In the rows, zero is written as 128.
Known rows, with every step that occurs:
ridu > tepu > fesu > bulon > litot: [142 108 135 146  79  86 164 181  58 135 114 137  63  85 156  42 145 121
 131 163 192 156  87 151 115  47 175 118 222 137 160]
fifi > fesu > bulon: [162 175 113 145 111 153 148 149  67 114 110 176  81 157 140 128 186 106
 115 130 147 134 120 178 123 139 118 150 182 130 149]
ridu > tepu: [131  95 145 116 150 107 137 142 143 129 114 106 121 110 131 108 104 139
 140 148 143 140 127 127 130 102 160 116 165 128 136]
litot > ridu > tepu > fesu: [142 122 164 129 135  97 169 154  97 168  88 101 123 109 146 117 103 136
 135 123 129 129 137 127 165  52 158 121 222 117 150]
fesu > fifi: [ 94 141 125 159 139 120 158 121 146 125 159 141 137 111 141 147 148 109
 135 127 149 108 135 127 142 124 123 134  97 113 131]
litot > bulon > fifi > fesu > tepu > bezo: [ 80 119  83 111 141 157 151  98  82  92  45 159  85 119  56 252 172  81
 109 143  65 115  81 137 120 122  77 117 126 114 176]
ridu > tepu > litot > bulon > fesu > fifi: [137  80 175 142 140  79 156 121  78 114 116  96 132 113  88 130 134 112
 129 120 115 105 121 154 168  94 154 114 151 107 112]
bezo > tepu: [128 118 113 128 151 118 117 119 162 141 132 119 126 119 117 149 105 119
 156 138 118 149  88 124 154 130 106 115  94 131 138]
bulon > fesu > tepu > litot > ridu: [ 93 104 154 113 127 111 105  98  94 188 159  80 106 111 105 119 104 116
 144 100 127 155 105 111 178 116 144 108 130 131 146]
bezo > fifi > fesu: [128 131 117 152 140 164 137 131 101 128 126 176  89 112 103 205 169 126
 137 128 137 149 139 156 121 179 108 122 122 151 150]
ridu > tepu > fesu > bulon: [156 147 133 147 107  78 164 193  48 135  87 141  89 108 153  80 127 105
 124 138 185 125 126 161 111  40 168 126 247 125 128]
bezo > litot: [120 110 138 131 154 139 111 123 177 139 143 135 122 142 118 106  93 169
 126 114 138 151  97 113 102 146 154 119 125 118 146]
bezo > fifi > fesu > tepu: [ 98 120  89 149 150 154 115 125 106 151 140 142  57  70  99 208 141 106
 143 139 159 155 105 135 121 169 122 109 107 153 169]
bulon > litot > tepu: [121  82 169  85 116 125 133 113 164 130 158  79  95  88 105  94 142 179
 136 136 118 168  62 111 130 102 159 103 106 143 183]
fifi > fesu > bulon > litot: [143 136 115 143  83 157 143 143  88 115 134 170  44 135 142  99 195 118
 132 154 154 165  81 165 125 141 132 141 156 144 181]
tepu > bezo: [ 78 100 116 111 140 131 152 116 120 124 110 149 165 145 113 172 155 137
 126 115 120 132 123 113 106 118 117 129 126 119 144]
bulon > litot > tepu > bezo: [ 69  46 156  65 133 128 153  95 156 120 140 101 127 105  93 145 171 186
 130 128 111 171  59  90 110  91 151 104 101 124 201]
bulon > litot > tepu > fesu: [134  92 152  93  97 105 148 153 107 136 140  80  91  67 102 110 136 158
 134 133 128 163  57 113 114  63 159  99 152 130 180]
fifi > fesu: [149 139 110 120 129 157 136 134 107 122 115 136 105 134 113 169 153 119
 129 130 110 142 111 145 130 161 114 129 143 122 150]
litot > bulon: [163 134 152 134 126 118 134 121 101  99  84 111 123 136 108 129 148 121
  98 134  88  89 129 143 148 120 127 136 140 125 119]
bulon > fifi > fesu > tepu > litot: [ 78 135  85 117 131 138 130 105  83 122 130 141  61  87  83 198 138  95
 137 118 129 140  63 132  98 124 108  90 100 130 165]
tepu > bezo > fifi > fesu: [ 82  99  96 134 149 166 158 118  95 123 112 194 127 131  82 249 201 135
 140 113 126 157 133 141 103 164 101 125 122 139 164]
fifi > fesu > bulon > litot > ridu > tepu: [151 125 160 130 112 147 167 135 120 147 114 144  44 130 163  68 177 149
 140 153 154 180  97 162 171  98 162 138 200 141 206]
tepu > bezo > litot > ridu: [ 70  95 157 106 171 150 143  88 184 160 118 152 162 175 124 141 127 190
 128  86 116 155 114  90 128 122 141 134 140 107 176]
bulon > fifi > fesu: [130 161  99 127 122 181 142 124 101 103  91 183  80 132  90 198 148  98
 136 137  91 138 110 153 110 151  74 121 129 123 146]
bulon > fifi > fesu > tepu > bezo: [ 47 118  67 109 144 167 145 104 103 122  90 182  89 109  78 249 157  90
 136 136 104 152  75 115  97 130  78 102 111 122 182]
fesu > bulon > litot > tepu > bezo: [ 88  88 155  88 110 120 167 109 120 113 137 130 102 129 121  98 195 170
 125 125 149 167  65 123 108  66 160 121 138 136 198]
tepu > litot > bulon > fifi: [128 131 151 130 118 107 144  95  78  71  88 132 112 134  77 152 149 115
 109 106  84  80 112 155 119  93 111 112 100 129 114]
fifi > fesu > tepu > bezo > litot > ridu: [ 52  97 121 100 180 167 136  97 173 177 121 134 107 139 105 192 121 157
 132  99 121 175  67  87 136 148 134 122 145 105 218]

Rows:
[151 130 153 104 102 151 149 134 111 114 143 128  47 115 119  99 195 156
 121 139 138 176  53 152 125 106 156 126 155 142 203] : fifi > fesu > bulon > litot > tepu
[180 118 156 126 111 129 107 124  70 118  80 117 119 149  79 140 127 104
 107 135  66 116 140 152 168 142 112 134 157 122  99] : litot > bulon > fesu
[103 139  96 176 133  92 166 149 112 147 143 132 133  82 127 184 123  80
 162 132 138 120  88 123 154  97 102 114 119 110 138] : bezo > tepu > fesu > fifi
[150 128 153 157 121 127 142 117  85 113 103 132 129 134  96 161 148  81
 112 137  84 100 145 151 184 136 102 140 135 110 104] : litot > bulon > fesu > fifi
[133 110 171 126 157 106 148 152 146 177 104 110 117 119 136  96  69 172
 138 111 148 150 110 110 134  72 179 112 222 106 166] : bezo > litot > ridu > tepu > fesu
[113 105 124 140 143 113 130 113  54 115 124 109  72  78  70 208 170 109
 115 112 133 114  90 155 130 144 143 104 108 152 159] : bezo > fifi > fesu > tepu > litot > bulon
[134 116 163 152 113  98 148 108  61 106 129 105 139 135  91 147 163  96
 115 101 103  91 125 152 168 118 119 128 115 108 103] : tepu > litot > bulon > fesu > fifi
[ 83  68 120 137 140 131 113 102  62 141  87 145 110 102  54 218 147 101
 121 134  98 138 125 122 142 141 108 112 125 141 134] : litot > bulon > fesu > tepu > bezo > fifi
[ 52  81  89 100 173 154 116 120 150 150 127 140 107 122  83 203 124 147
 127 115 137 174  49  98  91 158 139 114 129 104 202] : fifi > fesu > tepu > bezo > litot
[104 152 109 170 113 104 174 159  86 133 140 147 135  96 139 160 148  90
 127 119 151 105 134 131 129  89 119 127 158 104 124] : tepu > fesu > fifi
[ 99 104 157 127 107 104 177 144 119 134 167 103 104  57 122 134 155 139
 141 131 149 141  65 107 128  60 149 101 128 113 182] : bulon > litot > tepu > fesu > fifi
[129 103 166 115 140  87 157 108  86  78  73 110 103 116  83 136 125 129
 119 124  99  91 107 156 119  56 142  97 135 124 122] : ridu > tepu > litot > bulon > fifi
[139 155 150 155  71 115 165 152  69 155 125 155  70 122 170  59 169 125
 128 128 161 147 110 147 153  63 145 143 205 138 166] : tepu > fesu > bulon > litot > ridu
[ 58  56 107 103 153 141  91 109 141 176 133 144 121 128  76 156  80 141
 133 118 129 186  69  90 103 150 136 105 127 111 160] : bulon > fesu > tepu > bezo > litot
[120  79 179 115 129 123 150 109 175 164 127  96  91 104 154  68 117 171
 147 150 137 169 108 111 179  91 170 117 152 136 187] : bulon > litot > ridu > tepu
[ 53  34 163 129 151 131 172  87 169 163 123 153 114  92 127 143 166 190
 164 133 159 179 129 109 154  99 145 108 126 152 196] : bulon > litot > ridu > tepu > bezo > fifi
[ 84  86 150 123 182 158 180 110 130 152  90 172 124 126 109 227 180 165
 158 113 129 160 151 131 156 127 123 120 165 135 186] : litot > ridu > tepu > bezo > fifi > fesu
[110 123 123 161 137  81 182 170 100 137 121 123 133  71 142 148 129 104
 139 135 172 110 126 128 134  62 148 114 191 103 132] : ridu > tepu > fesu > fifi
[146 125 155 100 126 102 152 156  85 135 115  84 128  89 100 148 120 145
 123 108 118 129  96 119 113  60 148 101 178 119 147] : litot > tepu > fesu
[115 124 129 157 118 138 136 128 114 145 147 154 135 133 120 156 132  94
 139 131 123 134 140 132 159 147 100 132 123 114 111] : bulon > fesu > fifi
[139 141 139 156  87 111 160 136  98 163 125 138  64 109 161  74 146 118
 158 142 147 165  70 141 183  68 130 129 165 145 176] : bezo > tepu > fesu > bulon > litot > ridu
[112 133  87 119 138 148 113 132 112 145 131 114  79  96 109 179 133  97
 131 145 134 149  81 127 127 157 121 116 134 128 174] : fifi > fesu > tepu
[ 66  76  96 104 130 128 106 116  93 164 119 129 123 114  87 185 115 100
 137 132 125 162  96  94 128 134 108 115 130 120 143] : bulon > fesu > tepu > bezo
[100 151  72 122 135 165 122 112 110 126 106 153  53  98  91 202 126  82
 141 150 110 147  81 131 112 142  88 106 113 133 166] : bulon > fifi > fesu > tepu
[128 183 114 155 102 139 149 124  87  95 101 207  76 151 137 113 149 103
 118 134 140 118 135 158 108  99 102 136 145 139 116] : fesu > bulon > fifi
[144 111 129 125 128  85 149 178  82 140  97 105 117  87 126 122  99 119
 135 140 145 128 121 130 116  68 152 106 213 119 136] : ridu > tepu > fesu
[133 115 168 109 100 123 142 126 129 118 154 109  69 113 132  55 163 165
 121 139 159 166  70 136 124  75 169 118 139 147 181] : fesu > bulon > litot > tepu
[ 85 100 135 121 154 145 147  84 138  85  59 194 125 167  65 180 134 154
  98 110  71 114  98 123  85 114 104 117 115 105 146] : tepu > bezo > litot > bulon > fifi
[ 78  83 166 102 174 118 171 101 158 154  94 119 161 140 142 146 137 167
 143 119 123 145 140 109 159  81 141 128 172 116 170] : litot > ridu > tepu > bezo
[116  81 155 112 147  73 142 133 116 126 140  89 135 104 121 102 113 153
 140 113 162 131 109 129 118  81 177  97 145 124 135] : ridu > tepu > litot
[ 71  58 133 130 172 113 159 124 127 131 107 164 142 101 106 186 145 162
 155 127 163 149 147 120 106 106 140 108 142 143 149] : ridu > tepu > bezo > fifi
[ 75  51 137 101 181 112 140 125 182 138 113 144 152 140 104 133 100 188
 138 119 148 163  90 101  85 107 165 105 160 104 169] : ridu > tepu > bezo > litot
[171  99 169 124 131 141  91 123 113 125  90 131 108 162  72 118  91 147
 103 123  77 138 112 139 135 160 134 126 158 109 114] : bezo > litot > bulon > fesu
[ 75  97 116 113 133  89 112 112 106 143 167  80 110  83 118 123 114 120
 134 110 167 131  79 112 114 101 161  98 103 133 151] : fesu > tepu > litot
[112 142 152 125 136  96 183 148 101 133 142  96 138  83 115 162 144 127
 131 110 139 114 102 115 127  56 141 112 156 104 149] : litot > tepu > fesu > fifi
